Each row comes from the steps of one walk. Every step used is in the known rows, and no mark comes twice. Write the walk behind each row, first mark first.
Known rows
L -> D: [-44.8  -2.9   2.7   0.4  -7.0 -11.5   0.2  -1.6   0.6  16.4  -5.5 -11.2
  10.2 -11.0  -2.9   3.1   9.7  -2.0  -1.4   0.3   2.7   8.1  -4.1   4.8]
E -> A: [  1.6   4.3   0.4   3.3  -7.7 -10.8  -0.7  -1.1  -5.8  -4.7   1.0  -8.7
  12.3 -10.3   2.5   8.2   8.3  -3.2  -1.9 -12.9  -2.1   9.1  -5.7  -0.9]
N -> K -> T -> C -> A: [-27.0  -7.3  -0.3 -10.7  12.6  -2.3  -1.4   6.8  -4.4  -1.2  30.3 -30.3
  14.7  -9.9   3.9  22.4   0.5  -0.6   0.9   1.6 -14.1   4.4 -17.4   0.7]
V -> T: [ 22.2  -0.5   7.0  -4.8   0.3 -18.6   0.4  -4.4  -3.8   9.2   1.8   0.1
   5.5 -10.4   0.4  -8.4   9.3  -4.1  -5.7   5.6  -4.1   4.6 -11.3   0.7]
D -> A -> K: [  0.2   0.0 -13.6 -12.0  -1.3 -15.0   0.0   4.8  -5.0   5.6  13.2  -8.2
  14.8  -6.5   5.9  -7.8  12.6  -0.8   2.5   4.2  -6.5   9.8 -13.3  -2.4]
T -> C -> A: [ -2.5  -6.9 -10.5   3.7   2.7   0.2   2.2   5.2  -2.7  -7.8  20.7 -21.8
  22.8 -17.8  -7.3  12.0  -6.4   4.5  -2.7   1.8 -18.5   6.2 -10.3   7.6]
V -> T -> C -> A -> K: [ 34.4  -4.2  -8.2  -6.3  12.1 -19.4   3.5   5.0  -0.9   6.4  30.3 -33.0
  20.4 -14.5  -8.7  -5.2   3.0   0.4   0.6  12.2 -23.8   0.7 -21.9   7.2]
T -> C -> N: [-21.6  -3.7   2.1   4.1  -8.1  -6.5   2.7  -0.4  -1.0  -0.8  11.0  -3.7
   8.8 -17.1 -14.2  11.7  -3.0   6.6  -6.1  -2.7  -3.4   8.6  -1.4   3.9]
A -> K -> N -> V -> T -> M: [ 35.7  -6.6  -8.7  -9.0  11.1 -40.8  -2.7  -0.7   5.9  -0.9  35.4  -0.4
   7.2  -4.6  -6.3 -10.3  19.5   2.3 -13.9  10.6  -6.3  -3.8 -14.1  -7.7]
V -> T -> M: [ 31.6   0.0  -0.7  -6.2   6.3 -24.4  -4.3 -11.1  -2.8  10.6  19.8   2.1
  13.7  -8.1   0.8 -14.9  17.3  -1.3 -10.3  10.0  -1.1   2.8 -12.4  -5.1]
N -> V -> T -> C: [  5.5 -15.9   6.5   4.1  -0.3 -15.1   3.2  14.2   2.8  -2.4  10.2  -7.5
   5.3 -11.3 -14.5  12.3  12.3 -10.2  -8.6  -2.4  -1.2   4.8 -15.3   1.5]
C -> A -> K -> N -> V: [  8.8  -9.3 -20.5  -3.7   8.8 -22.8   2.0   7.9   5.5 -15.9  27.9 -16.5
  11.6 -11.5  -7.3   4.6  -0.8  12.0  -4.0   8.6 -19.6  -2.1  -9.5   4.6]
L -> D -> A: [-60.6  -1.4  -1.5  -6.5 -11.7 -12.2   2.5   9.0   0.4  15.9  -3.8 -10.6
  13.0  -8.3   5.5   6.7  19.9  -4.2  -1.4  -0.3   1.8  14.5  -3.6  -1.4]
N -> V -> A -> K: [ -4.6 -10.3  -8.3   4.7   0.9 -11.7  -0.6   9.6   4.7   1.9  27.8 -13.9
   5.6  -7.9 -11.4   0.1  11.1   2.2   4.5   1.8 -17.0   5.4 -14.5   2.5]
A -> V: [ -0.1  -5.8   1.1   7.4  -8.5 -14.6  -1.6   1.5  -1.5 -12.6  11.5   1.8
   6.7 -12.1   0.6  -2.7   5.2   0.0   4.1   1.3   4.4   7.9 -11.1   8.2]
D -> A -> K -> T -> C -> N -> V: [-34.1  -9.9  -2.4  -6.6  -2.7 -24.7   2.1  13.5   6.1  -9.2  22.4 -14.7
   8.5  -5.6  -7.5  21.8  25.7  -0.6  -1.4   1.2 -11.1   9.3 -12.5  -7.3]
V -> T -> C: [ 16.7  -5.0   8.4   0.0  -0.6 -11.7   2.8   2.2  -3.7   8.0  11.9  -9.5
   9.9 -13.4  -7.0   2.9   5.9  -7.3  -6.9  -0.7  -7.2   5.8 -14.2   1.5]
E -> A -> V: [  2.4   0.7   4.2  11.0 -14.8 -18.8  -1.2   4.7  -2.4 -19.2  10.9  -7.2
  10.2 -11.6   3.4   6.7   9.9  -4.0   5.3 -11.2   3.8  10.8  -9.9   4.6]
K -> N: [  7.9   0.4  -3.0  -1.7  -2.4 -11.8   0.9  -5.8  -2.7  -3.8  10.9   6.8
   6.0 -12.0   3.7   1.1  -3.3   6.8  -9.7  -1.8  -7.4   4.1  -0.2  -0.4]
A -> K -> T -> C -> N -> V: [-22.3 -11.6   1.0   0.6   1.8 -23.3   0.1   3.2   6.2  -8.8  19.5 -14.4
   3.7  -8.4 -16.3  19.4  16.4   1.5  -1.4   1.5 -11.8   1.6 -13.1  -1.4]
L -> D -> A -> K: [-44.2  -0.4  -7.5 -11.1  -7.2 -21.0   1.3   8.6   0.8  20.1   5.4 -19.5
  15.7  -6.2   2.3  -3.4  22.2  -3.5   3.8   4.8  -2.1  10.9 -10.4  -1.1]
D -> A -> K -> N -> V -> T: [ 15.2  -5.1  -5.7 -16.2   0.5 -36.9   4.2  15.5   5.6  -1.5  19.0  -2.8
   3.5  -4.3   2.2  -2.7  21.9  -2.0  -8.8   5.6  -8.6   4.6 -11.9  -8.5]
L -> E -> A: [  1.5  -0.9   8.3   6.4   4.4 -13.5  -1.6   7.5  -1.3   0.9  10.2  -6.0
  12.2 -11.5   4.2  12.2   1.3  -4.7  -1.2 -12.8  14.2   8.5   1.1  -5.9]
A -> V -> T -> C: [ 18.6  -8.3  11.5   7.7  -8.4 -19.4   2.5   8.6   0.2  -5.4  21.5  -8.4
   7.2 -14.2  -6.3   0.4   8.9  -8.0  -0.9   1.9  -0.1   7.8 -18.5   7.4]
E -> A -> K: [ 15.1   4.5  -6.0  -2.1  -2.7 -18.6  -1.4  -2.3  -6.1  -0.9   9.7 -19.9
  13.5  -8.3  -1.5  -0.6   8.4  -3.2   3.4  -8.1  -7.7   4.8 -12.1   0.6]

Which walk is each row?
[ -2.3  -8.7  -2.0   1.5   5.7 -17.3  -2.7   3.3   5.7   1.1  28.7 -17.4
   1.8  -3.5  -3.6   6.0  23.5   0.0   5.0   3.3 -23.5   2.9 -18.0  -3.8]
N -> V -> A -> K -> T
[-28.4  -6.9  17.3  -7.0  -6.8 -22.6   1.9  13.9   1.6   4.1  30.1  -9.9
  -1.4 -13.6 -10.3   4.8   3.6  -2.9   0.0   4.4  13.1   8.9 -13.3   7.6]
A -> V -> T -> C -> N -> K
[  5.6  -4.2  12.1  13.7  -3.1 -22.3  -2.1  14.3   2.0 -13.7  18.1  -4.9
  10.0 -12.5   5.4  11.4   3.7  -5.9   5.4 -10.9  19.9  10.7  -3.7  -0.7]
L -> E -> A -> V
[  6.9 -13.7 -18.6   0.7   8.0 -16.7   4.6  14.5   5.7 -19.2  37.2 -24.5
  16.3 -14.4 -14.3  16.4  -4.8   8.5  -6.1   1.3 -23.8  -0.8 -12.0   4.7]
T -> C -> A -> K -> N -> V
[ 41.7  -1.2  -7.8  -9.6  10.2 -25.4   5.8   3.9   1.0   1.1  38.7 -26.2
  17.3 -15.7  -7.5  -2.8  -3.1   6.6  -7.4  10.2 -31.3  -1.4 -15.8   3.6]
V -> T -> C -> A -> K -> N
[ -7.5  -9.9  -3.0   2.1  -2.3 -15.8   1.7   5.8   3.9 -14.3   7.8   6.7
   1.9 -10.3  -4.6  12.6   2.4   4.2 -11.3  -4.3  -2.0   3.1  -1.4  -1.0]
K -> N -> V
[  2.8  -2.3   0.7   3.3   2.6  -6.7  -0.4  -2.0  -0.2  10.9  42.2 -28.4
  10.8  -8.3  -4.4   6.2  12.3   0.0   4.9  -1.4 -34.4   5.8 -19.5  -3.2]
V -> A -> K -> T -> C
[-10.5  -8.2   9.1  -2.8  -3.1 -29.5   1.6   3.8   7.0   0.3   0.2   5.4
  -2.9 -11.5 -12.6   3.1  14.9   2.3  -8.8   7.9   5.0   4.5  -3.8   1.3]
C -> N -> V -> T
[-40.8 -12.6   3.5  13.2 -10.5  -2.8   4.2  13.4   9.0  -4.3  27.9 -10.3
   4.3 -15.7 -23.5  20.8   4.9   8.6  -4.7  -6.1 -15.5  11.2  -1.7   2.6]
T -> C -> N -> V -> A
[-58.8  -3.8  15.8  -1.4 -23.1 -33.0   7.5  19.7  10.6   9.3  17.5 -14.5
   8.4 -13.8  -6.6   8.2  26.4  -3.6  -1.2   5.3   4.9  17.9  -7.0   2.7]
L -> D -> A -> V -> T -> C -> N
[  2.2  -9.8  -6.9  10.8  -4.1  -6.6   2.1  11.4   0.5 -21.6  30.5 -22.3
  19.5 -18.2  -6.6  10.6  -2.2   3.4   4.6   3.2 -10.8   8.3 -15.6  13.4]
T -> C -> A -> V
[  8.8  -4.4  -0.4  -2.2   5.8 -12.8  -1.5  -4.8  -3.9   2.1  21.8 -20.4
  11.5  -7.8  -2.1   8.1  10.5  -5.7   2.3  -0.3 -18.4   1.8 -20.7  -1.5]
A -> K -> T -> C
[ 25.4  -5.3   2.4  -0.3  -2.7 -32.6   4.9  16.3   4.3 -10.6  26.6 -21.9
   7.0  -9.3 -11.6  16.9  11.9  -7.1  -9.5 -13.0 -12.9   2.1 -14.7  -5.3]
E -> A -> K -> N -> V -> T -> C
[  5.6  -5.4  -8.3   5.8  -3.6 -14.5  -0.4   4.5   0.5 -19.5  20.8 -11.8
  15.9 -15.6   1.1  -0.8   1.6   7.1   5.8   9.9  -6.4   6.4 -12.7  13.0]
C -> A -> V
[ 11.6 -12.3   6.2   1.4  -2.0 -20.8   5.5  13.1   5.4  -9.0  18.0  -2.0
   2.4 -12.1 -11.1  16.0   5.3  -3.2 -15.8  -4.4  -7.1   2.6  -8.9  -1.7]
K -> N -> V -> T -> C
[ 17.4  -0.5   2.0   1.8  10.4 -21.7  -2.3   6.5  -1.5   5.5  18.7 -14.6
  13.8  -9.5   1.4   4.0   1.5  -4.6   4.1  -8.1   7.8   5.3  -5.7  -5.0]
L -> E -> A -> K
[ 40.2  -6.7 -18.1 -11.0  17.4 -41.3  -1.3   2.4   8.3  -6.5  45.6 -14.8
  17.0  -8.1  -5.3  -8.2  16.0  10.1 -12.0  18.8 -19.8  -5.4 -14.9  -3.5]
C -> A -> K -> N -> V -> T -> M
[ 19.0   0.0 -10.6  -9.0  14.4 -20.8  -2.9  -8.8  -1.5  -2.4  21.9 -25.2
  17.7  -8.2   6.2  -3.1  11.5   6.0   5.7  14.7 -27.0  -1.1 -18.3   1.6]
C -> A -> K -> T
[ 17.9  -2.3 -18.9  -6.6  10.7 -14.3  -0.5  -2.4  -3.4  -0.9  20.8 -22.0
  19.6 -12.6  -2.4  -8.3  -1.0   8.3   4.8  13.3 -18.8   1.6 -14.9   8.0]
C -> A -> K
[ 15.7   3.2  -7.4  -1.6   0.1 -12.5   1.4  -2.7   1.1  10.5  38.0 -11.3
   5.7 -10.9  -1.6  -9.4  -0.5  11.6  -1.8   1.7 -28.6   4.0  -6.7  -0.8]
V -> A -> K -> N
[ 11.7  -8.8 -11.5  -3.0   2.9 -23.5   0.8   4.0   3.3 -10.2  17.3  -2.1
   3.7  -8.0  -6.2   3.5   2.8   4.4  -6.6   0.3  -7.1  -1.0  -8.4   0.6]
A -> K -> N -> V
[-29.1  -1.1  19.9  -4.1 -13.2 -28.1   2.5  17.3   0.9  -3.2  28.9 -19.5
   1.8 -13.0  -8.3  15.4   8.8  -6.2   0.8  -8.9  13.1  11.9 -11.9   3.0]
E -> A -> V -> T -> C -> N -> K
[ 21.6  -7.0  22.4  13.1  -2.0 -27.2   2.3  21.5   4.1  -6.1  30.3 -14.5
  11.2 -14.7  -1.7  15.0   7.8 -13.0   1.1 -11.5  13.8  10.0 -10.8  -1.8]
L -> E -> A -> V -> T -> C
[ 28.4  -4.2   1.3   0.0  -0.7 -27.1   1.2   4.4   1.9 -10.9  20.9 -14.0
  12.5 -14.6   2.1  -9.2   8.7   2.7   3.7  16.3  -9.2   5.0 -16.5  10.4]
C -> A -> V -> T
[ -9.1 -13.0  -1.2   7.7   2.2 -10.1   0.0   9.4   5.6  -0.4  38.9 -26.1
   6.4  -6.2 -10.8  17.4  18.3  -3.1   3.9  -3.9 -28.3   4.7 -20.4  -3.2]
N -> V -> A -> K -> T -> C
[ 26.4   1.0 -18.8  -9.5  19.4 -26.6  -7.7 -15.2  -0.8  -1.7  40.0 -23.0
  24.4  -5.5   5.6  -7.5  18.6   8.2   0.5  18.7 -24.6  -2.0 -19.9  -3.6]
C -> A -> K -> T -> M
[-36.0 -14.0   1.4   8.6  -7.6 -10.2   2.8  10.7   5.1 -10.6   9.9  -1.9
   5.0 -15.5 -20.7  22.0   3.9   4.0  -7.1  -5.2   1.5   7.6  -2.8   4.0]
T -> C -> N -> V
[-27.7 -11.7  -3.9   8.4  -5.5 -11.1   3.8  14.3   9.2   2.4  37.3 -20.4
   5.7 -13.6 -25.5  12.0   7.0   8.5   0.6  -1.2 -20.5   7.5  -8.6   3.5]
T -> C -> N -> V -> A -> K
[-40.2 -10.3  10.7  11.3  -7.6  -9.5   1.9   7.9  10.5  -4.1  30.5 -11.8
   1.4 -11.3 -15.0  26.6  17.8   6.3  -3.9  -4.9 -22.3   8.9  -5.3  -4.7]
K -> T -> C -> N -> V -> A
[ 16.9   2.7  -7.7  -2.2  10.5 -19.9  -7.8 -15.4   0.4  11.5  50.0 -17.2
  15.0  -3.0   2.9 -10.0  24.1   5.7   1.9   8.4 -28.9   2.9 -17.9  -9.7]
V -> A -> K -> T -> M
